(in the rows, 128 means zero)
Known rows, with every step that occurs
H > U > E > X: [ 98 132  88 123  62 177 164 122 115 175 118 126 119 171 107 167  98 158
 109 142  72 140 126 147 111]
E > X: [111 119  92 132  97 159 154 150 112 140 122 108 123 175 136 134 116 116
 131 129  75 152 131 159 124]
E > X > Y > U > H > G: [126 131  76 174  64 147 187 116  62 123 145 134 112 180 162 151  99 137
 101 168 107 191  73 156 109]
M > E > X > Y: [108 102  97 131  72 133 187 138 135 151 143  68 115 183 152 138  97 125
 114 153 108 187 126 142 141]
H > M > E > X: [ 98 105  78 128  50 167 158 162 117 138 105  69 110 214 149 126  90 119
 120 150 104 176 150 166 141]
H > U > E > X > Y: [112 117  93 152  59 154 179 116 113 178 136 114 119 171 114 171  90 145
 102 148  84 153  97 129 113]
H > U: [138 137 111 115 102 138 136 108 112 144  93 123 122 168 108 143 131 115
 107 126  89 137 127 135 138]
H > U > E: [109 142  89 117  71 166 134 109 106 155 105 126 118 148 103 163 111 141
 106 126  84 113 133 129 130]
X > H: [123 134  94 125 118 115 103 145 117 117 109 110 134 133 137 149 142  83
 108 101  76 131 142 131 173]
G > H > U > E > X: [ 84 147  71 157  69 183 183 142 100 191 114 141 126 173 101 159 101 178
 125 150  81 133 128 145 107]
E > X > Y: [122 101  98 161  91 138 170 138 111 146 143  97 120 176 140 133 113 105
 126 139  84 168 105 139 129]
M > E > X > Y > U > H: [113 126  88 117  70 147 179 117 108 152 145 100  98 189 166 158  98 138
  87 143 123 214  99 147 128]
Y > M: [119 138 109 131 105 177 114 147  73 113 110 110 127 164 139 137 143  85
 128 141  93 165 135 125 160]
X > H > M > E: [112 119  81 117  77 122 110 155 117 120  91  67 120 176 149 143 115  88
  96 122 107 155 164 140 188]
G > H: [108 139  73 162 114 161 140 153  92 138  97 128 132 153 121 126 140 122
 149 121  92 119 143 137 142]
E > X > Y > U: [149 118 115 146 110 162 174 113  94 157 140 117 105 185 139 136 131 123
 112 112  87 186  76 143 106]
M > Y > U > H > G: [134 153  95 135  80 163 155 137  45  84 107 139 104 155 143 154 122 141
 106 162  94 177  78 151 143]
X > Y > M > H > U: [147 122 150 155 116 145 151 131  62 161  97 104 119 182 105 170 128 100
 106 133  94 187  85 106 190]
X > Y: [136 108  99 151 103 130 140 126 104 125 122 102 120 150 134 134 127  91
 125 124  95 141 115 120 146]
U > E > X: [ 80 125  71 134  62 188 153 150 103 150 134 115 118 155 128 154  97 143
 130 130  70 130 135 156 116]
M > H > U: [141 130 131 126 120 146 144 128  95 159  75 123 119 168  91 163 124 121
 112 104  73 135 118 141 164]
Y > M > E: [104 139 112 103  83 170 129 142  98 122 112  79 120 174 151 136 133 104
 115 156 121 180 153 130 174]

Rows
[ 95 135 111 108  88 141 143 167 116 141 129  78 130 180 167 160 125 102
  93 152 103 217 143 140 180] | Y > M > E > X > H
[ 96 142  98 136  63 134 168 164  94 122 133  81 132 182 177 153 114 118
  94 196 112 210 141 153 176] | Y > M > E > X > H > G
[132 134 115 117 109 109 144 134 132 163 113 120 131 176 124 166 128 112
  88 124  69 169 121 143 144] | E > X > H > U
[124 119  78 147  99 130  96 160  95 111  88  94 126 168 134 141 130  68
 105 103  78 138 143 136 172] | X > H > M
[118 130 130 153  87 174 148 131  54 170 110 108 116 163  96 191 107 125
 102 137  88 166  92 104 180] | X > Y > M > H > U > E
[102 132  85 133  59 112 177 152 126 127 128  88 130 170 165 146 100 129
  96 166 102 170 145 169 160] | M > E > X > H > G
[125 153  93 148 108 148 153 131 100 162  84 137 131 168  99 139 138 136
 125 133  95 128 130 128 133] | G > H > U
[127 118 113 156 100 151 130 135  72 121 126  97 127 166 144 140 141  77
 118 149 105 177 106 104 164] | X > Y > M
[114 125  94 129 110 123 135 158 122 137 124 109 132 158 143 152 127  99
 108 115  67 161 131 151 151] | E > X > H
[115 147  93 117  89 126 113 118 118 155 109 126 129 131 112 184 119 125
  86 114  76 120 134 119 160] | X > H > U > E
[103 143  51 156  54 137 138 136  72  82 108 128 128 143 149 146 101 112
 118 174 105 128 138 152 142] | U > H > G
[143 138 104 160 110 200 153 171  42 127  72 120 104 194 114 121 140 137
 131 121  89 169  84 139 140] | G > H > M > Y > U
[118 111 112 161  91 160 165 149  79 137 143  96 128 187 149 142 125  92
 122 161  95 202  98 126 145] | E > X > Y > M
[ 97 131  62 156  66 169 147 167  94 138  79  82 117 196 132 117 111 124
 134 143 122 141 164 143 157] | G > H > M > E
[114 113  80 151  91 136 124 174 102 131 103  93 125 190 141 142 114  84
 108 119  73 163 133 155 153] | E > X > H > M
[ 91 107  73 163  60 162 168 141 102 154 152 104 120 153 134 157  91 137
 123 137  77 145 109 132 119] | U > E > X > Y
[137 122 118 118  88 157 191 110 121 169 146  87 102 195 152 137 116 140
  99 125 112 204 100 146 125] | M > E > X > Y > U
[ 96 105  62 186  53 154 195 173  99 161 114  68 117 219 140 122  89 132
 128 165 123 184 127 146 140] | G > H > M > E > X > Y
[132 135 103 125  91 183 114 161  59 120  97 112  99 154 126 167 126 127
  89  93  68 164  88 134 166] | X > H > M > Y > U > E
[146 122 127 127 111 163 149 175  75 129 100 105 102 199 139 148 134 113
  91 107  65 212  75 153 149] | E > X > H > M > Y > U
[111 144  96 121 102 177 138 131  99 163 138 134 117 148 138 175 124 144
  94  89  65 157 112 155 123] | Y > U > E > X > H
[108 128  60 182  89 172 133 170  70 125  74 112 126 185 117 116 123 109
 148 126  99 123 146 143 143] | G > H > M
[104 122  50 145  63 159 105 154  71  97  87 104 115 172 139 145 105  87
 115 140 100 144 143 146 148] | U > H > M
[ 94 129 111 110  74 179 162 156 108 144 126  81 118 198 158 138 117 119
 118 171 111 210 144 148 151] | Y > M > E > X
[127 128 104 128  74 220 134 151  50 120  94 110  89 169 118 145 112 141
 111 111  77 155  89 141 136] | H > M > Y > U > E
[156 135 138 104 124 179 146 133  75 118 101 123  98 157 125 136 150 127
 114 106  74 171  83 138 141] | M > Y > U
[128 125  88 143  89 153 162 120  82 146 141 128 104 176 149 159 117 120
  99 131  96 198  81 143 114] | E > X > Y > U > H
[110 155  85 148  69 172 159 130  81 142 141 136 119 151 148 165 107 154
  94 126  73 149 103 170 119] | Y > U > E > X > H > G
[ 94 158  75 150  76 174 151 129  92 171  96 144 128 150  90 161 116 162
 124 135  89 106 134 127 125] | G > H > U > E
